Every row comes from one small tree of marks. The marks that hang from a mark follow it in brackets, in alphabetical order. Every link used is in the known rows. Which tree was each row made from?
Known rows:
bupal[mizibo[kupef[galip]]]: [ 3.75  2.48  3.36 -2.03  1.48 -0.58  1.29  1.83 -2.69  1.85  0.15 -1.25
  1.95  0.05 -0.38  0.37  0.58 -1.95 -3.15  2.33 -2.52]
kezak[bupal]: [ 1.64  1.57  1.86  2.99 -1.14  1.03  0.63 -1.49 -2.75  0.90  1.87 -1.17
  3.72 -0.79  0.74  3.09 -0.38  1.10  0.00  0.61  2.38]
kezak[bupal[galip]]: [ 2.06  0.96  1.55  2.03 -0.99  0.60  2.53 -2.99 -3.16  2.96  0.08  0.47
  2.68 -0.78 -0.60  1.62  0.04  1.96 -2.01  1.25  2.09]
galip[bupal[kezak mizibo]]: [ 1.50  0.65  4.52 -0.51  0.35 -0.09 -2.43 -0.05 -1.08 -0.28 -2.63  2.83
  1.29 -1.72 -0.18 -1.07  0.89  0.57 -0.86  3.23  0.45]
mizibo[bupal]: [ 2.60  4.84  1.52  0.43 -0.65 -0.12  0.22 -3.13 -3.71  2.09  2.62 -0.40
  3.88 -1.48  0.14  3.07 -1.70  0.37 -1.47  1.92 -0.80]
galip[bupal]: [ 0.91  1.86  2.57  0.86  0.20  0.71 -0.17 -3.86 -2.77 -0.21  1.12  0.64
  2.33 -1.48 -1.41  2.48 -0.38  1.16  0.15  1.94  3.48]
fovos[bupal[kezak mizibo]]: [ 2.63  0.42  3.93 -1.68 -1.25 -1.99 -0.19  0.17 -1.03  1.07 -2.57  0.59
  0.83 -0.35  1.38 -1.59  0.07  0.75 -0.71  3.79 -1.41]
galip[bupal[mizibo]]: [ 2.40  1.80  3.16  0.94  1.34 -0.11 -0.59 -0.96 -2.53 -0.47 -0.47  2.11
  2.04 -0.98 -1.39  0.66  1.17  0.11 -0.40  3.06  1.05]
sufegel[dadit]: [ 2.45  5.47  1.84  1.17 -2.84  0.43  2.72 -3.37 -4.85 -0.09  1.34 -0.47
  1.97 -1.09 -1.09  2.30  0.85  0.89  1.36  3.20  0.38]
kupef[galip]: [ 1.16  2.08  2.28 -0.59 -1.03  0.65  2.37 -2.97 -3.33  1.72  2.69 -1.44
  1.84 -1.57 -0.21  3.55 -1.12 -0.87  0.15  1.58  0.36]
kupef[mizibo[bupal[kezak]]]: [ 3.34  1.07  3.07 -1.92 -2.26 -0.35 -1.52  0.29 -3.13  1.58  0.43  1.39
  2.38 -3.73  1.56  1.37 -2.55  0.52 -1.42  2.24 -3.49]
fovos[bupal[galip kezak mizibo[sufegel]]]: [ 1.52 -1.33  1.94 -1.84 -1.74 -2.52  0.55  0.40  0.56  4.06 -4.37  0.57
 -1.23 -0.07  0.75 -3.14  0.56  0.85 -4.55  4.39 -0.77]
kupef[galip[bupal] mizibo]: [ 2.03 -2.09  3.49 -1.95  0.52  1.41  0.44 -0.67 -3.61  0.34  0.93  1.56
  1.77 -1.77 -1.02  3.17 -1.42 -0.65  0.26  1.70  1.08]
fovos[bupal[galip kezak]]: [ 1.18  0.32  2.94 -2.64 -2.48 -1.80  1.94 -3.90 -1.38  3.44 -2.55  0.75
  0.12 -0.82  0.08 -1.30 -1.01  2.43 -2.47  3.00  0.63]
fovos[bupal[kezak]]: [ 1.34  0.50  3.42 -1.59 -2.47 -1.39  0.31 -2.84 -1.11  1.35 -0.79 -0.67
  0.97 -0.74  1.31  0.42 -1.66  1.86 -0.50  2.49  0.81]
kezak[bupal[galip mizibo[kupef sufegel]]]: [ 3.17  0.09  1.35  1.53  0.83 -0.76  0.81  3.47 -0.39  4.06 -2.37 -0.90
  1.69  1.11 -0.18 -1.74  1.69  0.18 -6.79  2.13  0.09]
bupal[kezak mizibo[sufegel[dadit]]]: [ 1.54  2.74  2.26  0.28 -3.14 -0.22 -0.38  2.64 -1.28  0.85 -2.46  0.13
 -0.37 -1.30  0.38 -1.75  2.18 -0.44 -0.90  4.76 -1.69]
bupal[kezak]: [ 1.08  2.41  2.83 -0.29 -2.70 -0.34  0.13 -2.54 -2.01  0.67  0.59 -0.63
  1.33 -3.42  0.83  1.33 -0.63  1.11 -0.50  1.97  0.24]
bupal[kezak mizibo[sufegel]]: [ 1.08  0.80  2.04  0.64 -1.92 -1.09 -1.20  1.90  0.14  1.30 -1.25 -0.67
 -0.24 -2.66  1.11 -0.85  0.99 -0.66 -2.71  3.23 -1.36]
kupef[galip[bupal[kezak]] mizibo[sufegel]]: [ 0.01 -4.75  3.06 -2.80 -1.18  1.32 -2.14  2.33 -0.09  1.47 -1.31  0.61
 -0.10 -2.37  0.49  1.14 -1.67 -0.73 -1.43  2.08  1.22]
dadit[sufegel]: [-0.47  2.51  0.83  1.60  0.97 -0.72  2.24 -2.90 -2.68  0.87  2.34 -1.14
  1.63 -3.24 -0.22  4.22 -0.35 -0.59 -1.05  0.90  1.51]

Which tree is each row?
[ 0.66  1.82  0.99 -1.29 -2.01 -0.87 -1.01 -1.81 -0.69  5.18 -1.52  0.17
  1.24 -2.11  0.47 -0.67 -1.63  0.81 -5.37  2.71 -0.59]
mizibo[bupal[galip kezak] sufegel]
[ 2.64  0.98  2.04 -1.18  1.18 -0.89  0.65  3.39 -0.59  2.75  0.34 -2.61
  0.85  0.44  0.17  0.03  0.38 -2.66 -4.81  2.41 -1.83]
bupal[mizibo[kupef[galip] sufegel]]
[ 1.45  1.25  2.37 -3.33 -0.08 -0.38 -2.51  2.20  0.35  4.84 -0.40 -2.71
  2.19  0.05  1.52 -0.06 -2.74 -1.47 -5.71  1.43 -1.36]
mizibo[bupal[kezak] kupef[galip] sufegel]
[ 0.12 -0.91  3.18  0.15 -0.21 -0.27 -3.21  1.85  0.85  0.67 -2.69  1.12
  0.10 -1.57  0.22 -1.46  1.08 -0.11 -2.29  3.20  1.46]
galip[bupal[kezak mizibo[sufegel]]]
[ 2.12  4.63 -0.04  0.07 -2.36  0.00  1.69 -2.39 -3.44  4.69 -0.40  0.51
  1.94  0.00 -1.31  0.44 -0.16  0.42 -3.20  4.26 -0.35]
mizibo[bupal[galip] sufegel[dadit]]
[ 1.53 -0.55  3.64 -0.86  1.02 -0.81 -3.49  3.50  1.28  1.22 -3.06 -0.18
  0.46 -0.31  0.06 -2.84  0.89 -0.25 -5.12  2.72  0.95]
galip[bupal[kezak mizibo[kupef sufegel]]]
[ 1.15 -0.70  4.89 -2.55  1.20  0.76 -2.34  0.91 -1.05  0.96 -2.90  2.52
  1.15 -0.82 -0.13 -0.69  0.22 -0.76 -0.27  3.13  0.42]
kupef[galip[bupal[kezak mizibo]]]
[ 1.18  1.15  1.34 -1.24  0.03 -0.11  0.97  0.61 -0.79  3.03  1.87 -4.28
  1.02 -0.15  0.10  1.98 -1.16 -1.52 -4.39  1.07  0.58]
mizibo[kupef[galip] sufegel]
[ 3.17 -0.41  5.06 -5.01  0.67 -1.56 -0.17  2.50 -0.37  2.86 -3.21 -0.90
  1.15  1.82  1.32 -2.32 -0.95 -0.83 -3.27  3.04 -2.59]
fovos[bupal[kezak mizibo[kupef[galip]]]]
[ 2.05  0.02  1.14  0.79 -1.08 -2.04  1.04  0.50 -0.53  1.92 -0.42 -1.42
  0.47  0.95  0.62 -0.11  0.29 -0.56 -2.36  3.48 -0.14]
fovos[bupal[mizibo[sufegel]]]
[ 1.79  2.71  2.14 -1.56 -0.95 -1.16 -2.93  1.23  0.27  3.78 -0.05 -2.93
  2.29 -0.78  1.49 -0.46 -2.16 -0.03 -6.06  1.63 -1.00]
mizibo[bupal[kezak] kupef sufegel]
[-0.10 -2.42  3.50 -1.82  0.54  0.69 -3.03  2.62  0.87  1.78 -2.75  1.14
  0.06 -0.46  0.20 -0.94  0.19 -1.70 -2.03  3.13  0.94]
kupef[galip[bupal[kezak mizibo[sufegel]]]]
[ 3.53  0.63  2.69 -2.96 -2.04 -0.67  0.11 -0.90 -3.45  3.64 -1.62  2.93
  1.65 -3.96  0.56 -0.02 -1.99  1.37 -3.34  2.84 -3.35]
kupef[mizibo[bupal[galip kezak]]]
[ 3.04  3.98  3.37 -2.45 -0.33 -0.88 -2.18 -0.43 -1.69  2.77 -0.12 -1.15
  3.46 -1.21  1.12 -0.26 -2.30  0.86 -4.41  1.61 -1.66]
mizibo[bupal[kezak] kupef]
[ 4.17  1.72  1.28 -1.58 -1.21 -0.62  2.12 -1.98 -4.94  3.59  0.62  2.30
  2.44 -3.04 -0.64  1.68 -1.73  0.96 -3.03  2.71 -3.17]
kupef[mizibo[bupal[galip]]]
[ 0.92 -3.27  4.59 -3.75 -0.60  1.48 -1.49  0.48 -1.93  0.47 -1.34  2.13
  1.09 -2.61  0.01  1.38 -1.67 -0.09  0.23  1.96  0.15]
kupef[galip[bupal[kezak]] mizibo]
[ 3.89  4.77  1.85 -1.92  0.66 -1.19  1.50 -2.62 -3.56  4.67  0.51 -0.14
  3.27 -0.45 -1.00  0.21 -1.40  1.04 -5.92  2.10 -1.25]
mizibo[bupal[galip] kupef]
[ 2.67  0.02  3.54 -2.47 -1.25 -2.21  1.31 -1.19 -1.29  3.20 -4.28  2.34
 -0.08 -0.41  0.27 -2.84  0.57  1.61 -2.79  4.36 -1.85]
fovos[bupal[galip kezak mizibo]]
[ 2.89 -0.83  2.38 -2.69  1.25 -1.79  0.77  3.37  0.20  3.60 -1.00 -2.81
  0.64  3.14  0.77 -0.96 -0.49 -2.19 -4.49  2.95 -1.06]
fovos[bupal[mizibo[kupef[galip] sufegel]]]
[ 1.17  0.49  1.60 -0.55 -1.88 -1.53  0.43  0.78 -0.15  3.38 -3.12  1.06
 -1.08 -2.65  0.23 -2.36  1.48  0.24 -4.80  3.74 -1.55]
bupal[galip kezak mizibo[sufegel]]
[ 4.13  0.67  3.79 -3.29  1.66 -1.46  1.54  1.54 -1.80  2.66 -1.01 -1.45
  1.87  2.69  0.18 -0.62 -0.56 -1.29 -2.95  2.89 -1.82]
fovos[bupal[mizibo[kupef[galip]]]]
[ 1.41  3.60  1.21 -1.46 -3.09 -0.13 -0.22 -1.32 -2.28  4.93 -2.77  0.95
  1.16 -0.78 -0.05 -1.52 -0.37  0.97 -3.59  4.32 -0.79]
mizibo[bupal[galip kezak] sufegel[dadit]]
[ 4.58  3.54  2.38 -1.01  1.00 -1.79  2.67 -0.32 -3.13  2.65 -1.37  0.45
  1.26 -1.07 -1.44 -1.46  1.60  0.52 -5.40  3.04 -2.35]
bupal[galip mizibo[kupef]]
[-0.41 -1.57  3.69 -2.99  0.86  0.70 -2.88  1.57  1.27  2.61 -1.59 -1.77
  0.54  0.39  0.08 -0.58 -1.54 -0.56 -4.35  1.39  2.90]
mizibo[kupef[galip[bupal[kezak]]] sufegel]
[ 3.29  1.10  2.10  2.01  0.07  0.13  1.87 -0.06 -3.04  2.82 -1.57  1.88
  2.48 -0.53 -0.37 -0.22  1.57  0.88 -2.39  2.33 -0.48]
kezak[bupal[galip mizibo]]
[ 2.57  3.79  1.04  1.79 -2.15 -0.19  1.45  1.24 -2.79  0.57 -0.26 -0.35
  0.49 -0.21 -0.63  0.14  2.44 -0.99 -0.74  4.55 -1.16]
bupal[mizibo[sufegel[dadit]]]
[ 1.70  0.99  3.81 -2.35  2.27  1.05 -0.16 -1.18 -1.96  1.46  0.43 -0.95
  2.71  0.64 -1.55  1.64 -1.30 -0.32 -2.31  1.06  2.55]
mizibo[kupef[galip[bupal]]]
[ 3.64  4.00  1.45 -0.39 -0.67 -1.05  2.68  1.88 -2.71  3.15 -2.87  0.05
 -0.01  0.72 -1.64 -2.64  2.79 -0.24 -5.34  4.59 -1.77]
bupal[galip mizibo[kupef sufegel[dadit]]]
